Every row comes from one small tree of marks. The marks that hang from a mark follow it in brackets, in the order of their numbers. Every link used is in the known rows. Which tree was each row made from?
Known rows:
Q_156{Q_907{Q_594{Q_18} Q_708{Q_781}}}: 0.27,-0.89,-4.27,-1.82,-0.48,0.04,-3.21,3.53,0.19,-0.53,2.48,-0.77,-0.05,1.71,4.95,1.82,1.83,-2.06,-1.08
Q_18{Q_708{Q_781{Q_594} Q_907}}: -0.72,0.80,0.12,-2.47,0.24,0.66,4.57,-1.83,-1.96,-0.99,-0.04,0.12,1.63,-0.21,-0.50,-0.38,0.74,0.30,0.42
Q_50{Q_18{Q_708{Q_907}} Q_781{Q_594}}: 0.15,3.57,0.92,-0.75,4.06,-2.79,4.56,-1.59,-1.70,1.80,-1.64,1.34,1.43,2.35,-2.25,-1.43,1.04,1.41,-1.84
Q_907{Q_156}: -0.36,0.32,3.10,2.41,-1.92,-1.46,-2.56,-0.97,1.79,-1.63,1.10,-1.28,0.57,-1.25,-1.62,-0.88,-2.57,-0.70,0.85
Q_594{Q_18{Q_708{Q_907}}}: 1.26,-0.85,-0.06,1.09,2.00,-0.57,-2.59,-1.75,0.13,2.16,1.62,0.83,-0.80,-0.81,-2.62,1.86,0.19,0.54,-2.18
Q_594{Q_18{Q_708{Q_781 Q_907{Q_156}}}}: 0.55,1.79,-2.76,0.82,0.17,0.42,-1.66,0.63,-2.38,-1.31,1.08,-0.26,-0.03,-2.60,-1.42,1.63,1.22,-0.29,-0.59
Q_50{Q_18{Q_708{Q_907}}}: -0.25,0.15,2.06,-0.37,3.43,-4.12,-0.37,-2.45,-0.42,1.76,1.31,1.10,-0.61,1.25,-3.05,0.34,-1.02,-0.19,-1.38
Q_156{Q_907{Q_594 Q_708}}: -0.77,-1.89,-1.02,-0.09,-0.50,-1.95,-3.76,2.33,1.62,-1.17,3.39,-1.33,1.42,2.22,3.31,-0.04,0.45,-3.22,-1.22
Q_156{Q_907{Q_708{Q_18 Q_781{Q_594}}}}: -0.43,0.42,-1.73,-4.83,-1.85,0.53,4.22,2.11,-1.36,-0.21,-0.83,0.62,2.39,0.56,3.88,-2.09,2.18,-0.31,2.76
Q_907{Q_708}: 1.21,-1.79,2.38,-0.19,-1.14,-1.05,-3.54,0.31,2.44,-0.05,2.86,0.76,0.39,1.06,-0.90,-0.57,-1.93,-0.65,0.81
Q_156{Q_907}: -0.06,-1.76,2.19,-0.79,0.17,-3.43,-1.79,-1.47,2.69,0.12,3.54,-1.22,1.31,1.18,0.62,0.15,-0.86,-1.36,-1.09
Q_156{Q_907{Q_708{Q_781{Q_594}}}}: -0.25,0.77,-1.24,-4.19,-2.32,-1.06,1.72,1.40,-0.31,-1.22,2.23,-0.74,3.36,1.36,4.03,-1.48,1.38,-2.07,1.50
Q_156{Q_907{Q_594{Q_18}}}: -0.25,-1.45,-1.12,1.06,0.42,-1.45,-3.16,-0.06,2.15,1.30,1.55,-1.87,-0.70,1.04,2.64,1.81,0.08,-1.15,-2.46
Q_594{Q_18{Q_708{Q_781}}}: 2.29,-2.45,-0.33,-0.91,1.43,1.01,0.97,0.53,0.68,0.44,2.32,1.99,-2.94,0.62,-1.03,1.14,0.21,0.97,0.04
Q_781{Q_594{Q_18{Q_708}}}: 1.77,-0.96,0.86,0.88,0.27,1.19,1.96,-0.90,0.88,2.26,0.17,0.96,-1.37,-0.31,-0.95,-1.05,0.58,1.04,0.27
Q_594{Q_18{Q_708}}: 2.52,-2.75,1.08,1.39,1.80,0.31,-1.33,-0.49,1.96,1.99,2.46,1.65,-2.67,0.35,-2.24,0.44,-0.42,0.79,-1.06
Q_708{Q_18 Q_907{Q_594}}: -2.52,-0.94,1.13,0.36,0.91,0.71,0.12,-1.86,-0.31,0.54,-3.65,-0.20,-0.57,-0.19,-0.76,1.17,-1.24,1.50,-0.53
Q_781{Q_594{Q_18{Q_708{Q_907}}}}: 0.42,0.95,-0.19,0.44,0.84,0.47,0.60,-2.45,-0.96,2.52,-0.70,0.10,0.61,-1.38,-1.24,0.29,0.99,1.01,-0.95
Q_907{Q_156 Q_594 Q_708}: -0.80,-0.01,-0.22,3.05,-2.27,0.05,-4.26,2.88,0.87,-2.86,1.04,-1.47,0.42,-0.21,0.77,-1.07,-1.03,-2.47,0.62
Q_907{Q_594}: -1.04,-2.51,2.78,1.46,0.02,-0.32,-0.88,-1.35,2.66,-0.80,0.23,-0.73,-1.51,1.39,-0.10,0.46,-2.55,-0.16,-0.55
Q_781{Q_594{Q_18{Q_708{Q_907{Q_156}}}}}: -0.06,3.00,-1.48,2.59,-0.73,0.44,-0.54,-0.92,-2.25,0.70,-1.02,-1.29,1.72,-3.35,-1.39,-0.62,1.46,-0.07,-0.62
Q_781{Q_594}: -0.20,-0.16,4.09,-0.13,-1.51,-0.48,1.95,-2.85,2.06,0.48,-0.83,-0.50,0.90,0.15,-0.64,-1.54,-2.23,0.80,1.44
Q_708{Q_907}: -0.95,-0.07,3.25,-0.01,-0.03,-1.90,-2.72,-3.41,1.26,0.16,0.80,-0.73,1.43,-0.44,-1.98,1.49,-2.50,0.54,-0.96

Write each row's tree:
1.74,2.32,-1.19,0.64,2.68,1.26,2.17,-0.96,-1.12,2.27,-1.73,1.10,1.24,0.03,-1.91,0.09,2.39,2.31,-2.75
Q_50{Q_781{Q_594{Q_18{Q_708{Q_907}}}}}
-1.94,0.37,-0.70,3.58,0.41,-0.13,-2.10,0.28,-1.33,-2.60,0.84,-1.66,0.57,-1.26,-1.31,0.09,0.37,-2.12,-1.72
Q_18{Q_708{Q_907{Q_156 Q_594}}}
0.85,3.35,-2.31,-0.30,-3.91,1.57,-0.65,2.55,-1.26,-1.20,-1.09,-0.59,1.43,-2.12,1.98,-1.24,0.49,-0.36,2.85
Q_907{Q_156 Q_708{Q_781{Q_594{Q_18}}}}
0.66,2.95,3.21,-0.81,2.18,-2.81,4.25,-1.77,1.08,1.99,-2.88,1.10,0.63,2.83,-1.07,-2.03,-1.20,2.35,0.13
Q_50{Q_18 Q_781{Q_594}}
1.58,1.33,1.99,-0.42,3.73,-2.06,6.22,-0.51,0.13,1.83,-0.88,2.13,-0.32,3.23,-2.19,-2.82,0.44,1.42,-0.61
Q_50{Q_18{Q_708} Q_781{Q_594}}
1.13,-3.26,-0.29,2.51,1.83,1.22,-1.18,0.64,1.52,1.12,1.12,0.79,-3.61,0.82,-0.43,0.92,0.11,0.04,-1.79
Q_907{Q_594{Q_18{Q_708}}}
0.26,-0.03,0.63,1.11,-2.11,0.49,-2.07,2.33,0.13,-0.83,-0.83,0.84,0.27,-1.55,-1.28,-2.21,-0.68,-0.15,2.66
Q_907{Q_156 Q_708{Q_18}}
0.49,-1.12,-1.55,4.74,0.37,0.97,-2.26,2.19,0.24,-0.92,0.61,-0.47,-2.59,-1.06,-0.53,0.13,0.56,-1.17,-1.40
Q_907{Q_156 Q_594{Q_18{Q_708}}}
0.99,1.44,-3.26,-3.52,-2.11,-0.43,-0.07,1.88,-0.68,0.71,1.20,-0.54,2.18,0.38,4.41,-0.10,2.24,-1.04,0.88
Q_156{Q_907{Q_708{Q_781{Q_594{Q_18}}}}}
1.65,1.04,-1.25,-2.51,-2.23,1.71,0.55,1.06,0.00,0.76,-0.72,0.79,0.27,-0.08,1.99,-0.40,0.17,0.93,2.27
Q_907{Q_708{Q_781{Q_594{Q_18}}}}
0.33,-0.68,-3.08,2.43,0.18,2.07,-0.13,3.14,-0.93,-2.47,0.52,-0.38,-2.74,-0.76,0.53,0.78,1.19,-0.96,-0.24
Q_907{Q_156 Q_594{Q_18{Q_708{Q_781}}}}
-1.73,2.57,0.59,-0.21,-1.73,-1.14,-1.67,-1.20,-1.22,-3.17,0.15,-1.88,2.39,-1.93,-0.86,1.17,-1.48,-0.51,0.34
Q_708{Q_781 Q_907{Q_156}}
0.95,-2.98,-1.74,0.24,1.68,2.18,1.33,1.53,0.38,-0.34,1.06,1.15,-3.84,1.26,0.67,1.53,0.68,0.40,-0.79
Q_907{Q_594{Q_18{Q_708{Q_781}}}}
0.19,-0.07,0.34,-3.84,-1.90,2.49,4.68,1.32,-1.04,0.11,-2.74,1.88,0.43,0.17,1.35,-2.26,0.30,1.48,4.01
Q_907{Q_708{Q_18 Q_781{Q_594}}}
-1.08,0.12,-0.04,1.84,0.49,-0.12,-4.22,-2.01,0.58,1.34,-1.36,-1.46,-0.95,-0.49,-0.18,3.10,-1.10,0.76,-2.45
Q_708{Q_907{Q_594{Q_18}}}
0.66,-2.86,-2.45,1.51,2.12,-0.94,-1.69,1.27,1.13,1.11,3.18,-0.45,-1.92,1.29,1.72,1.13,2.18,-1.92,-3.06
Q_156{Q_907{Q_594{Q_18{Q_708}}}}
-1.36,-1.81,0.50,1.58,1.88,-0.31,-0.91,-1.16,-0.13,-0.75,1.20,-0.46,-0.46,0.69,-1.28,0.98,0.02,-0.95,-2.28
Q_18{Q_708{Q_907{Q_594}}}
-1.20,-0.05,1.36,-3.01,0.56,0.68,2.14,-2.00,-1.08,-0.10,-2.56,1.04,0.06,-0.58,-1.15,1.41,-1.00,2.20,1.17
Q_708{Q_18 Q_781 Q_907}
-1.86,2.99,-2.91,1.41,-1.17,0.99,-3.09,0.30,-1.90,-1.98,-2.05,-2.27,0.12,-2.28,1.22,2.73,-0.23,-0.14,-1.01
Q_708{Q_781 Q_907{Q_156 Q_594{Q_18}}}
0.86,-1.76,0.53,-3.24,-0.70,1.57,1.36,2.08,0.04,-0.31,-0.68,2.60,-0.80,0.89,0.03,-0.53,-0.60,1.10,2.96
Q_907{Q_708{Q_18 Q_781}}
-0.59,2.37,-0.90,-1.72,-3.36,2.38,3.39,2.58,-2.27,-1.90,-3.04,0.54,1.41,-1.85,1.36,-2.97,0.63,0.36,4.71
Q_907{Q_156 Q_708{Q_18 Q_781{Q_594}}}
-3.20,1.50,0.12,2.58,-0.57,0.68,-1.20,-0.40,-1.56,-1.30,-4.16,-1.55,0.26,-2.15,-0.69,0.26,-0.64,0.36,0.11
Q_708{Q_18 Q_907{Q_156 Q_594}}
-0.60,-0.18,2.23,-3.21,-1.00,2.21,6.87,-1.28,-0.38,0.12,-4.14,1.19,-0.35,0.03,0.31,-1.64,-0.72,2.66,3.60
Q_708{Q_18 Q_781{Q_594}}
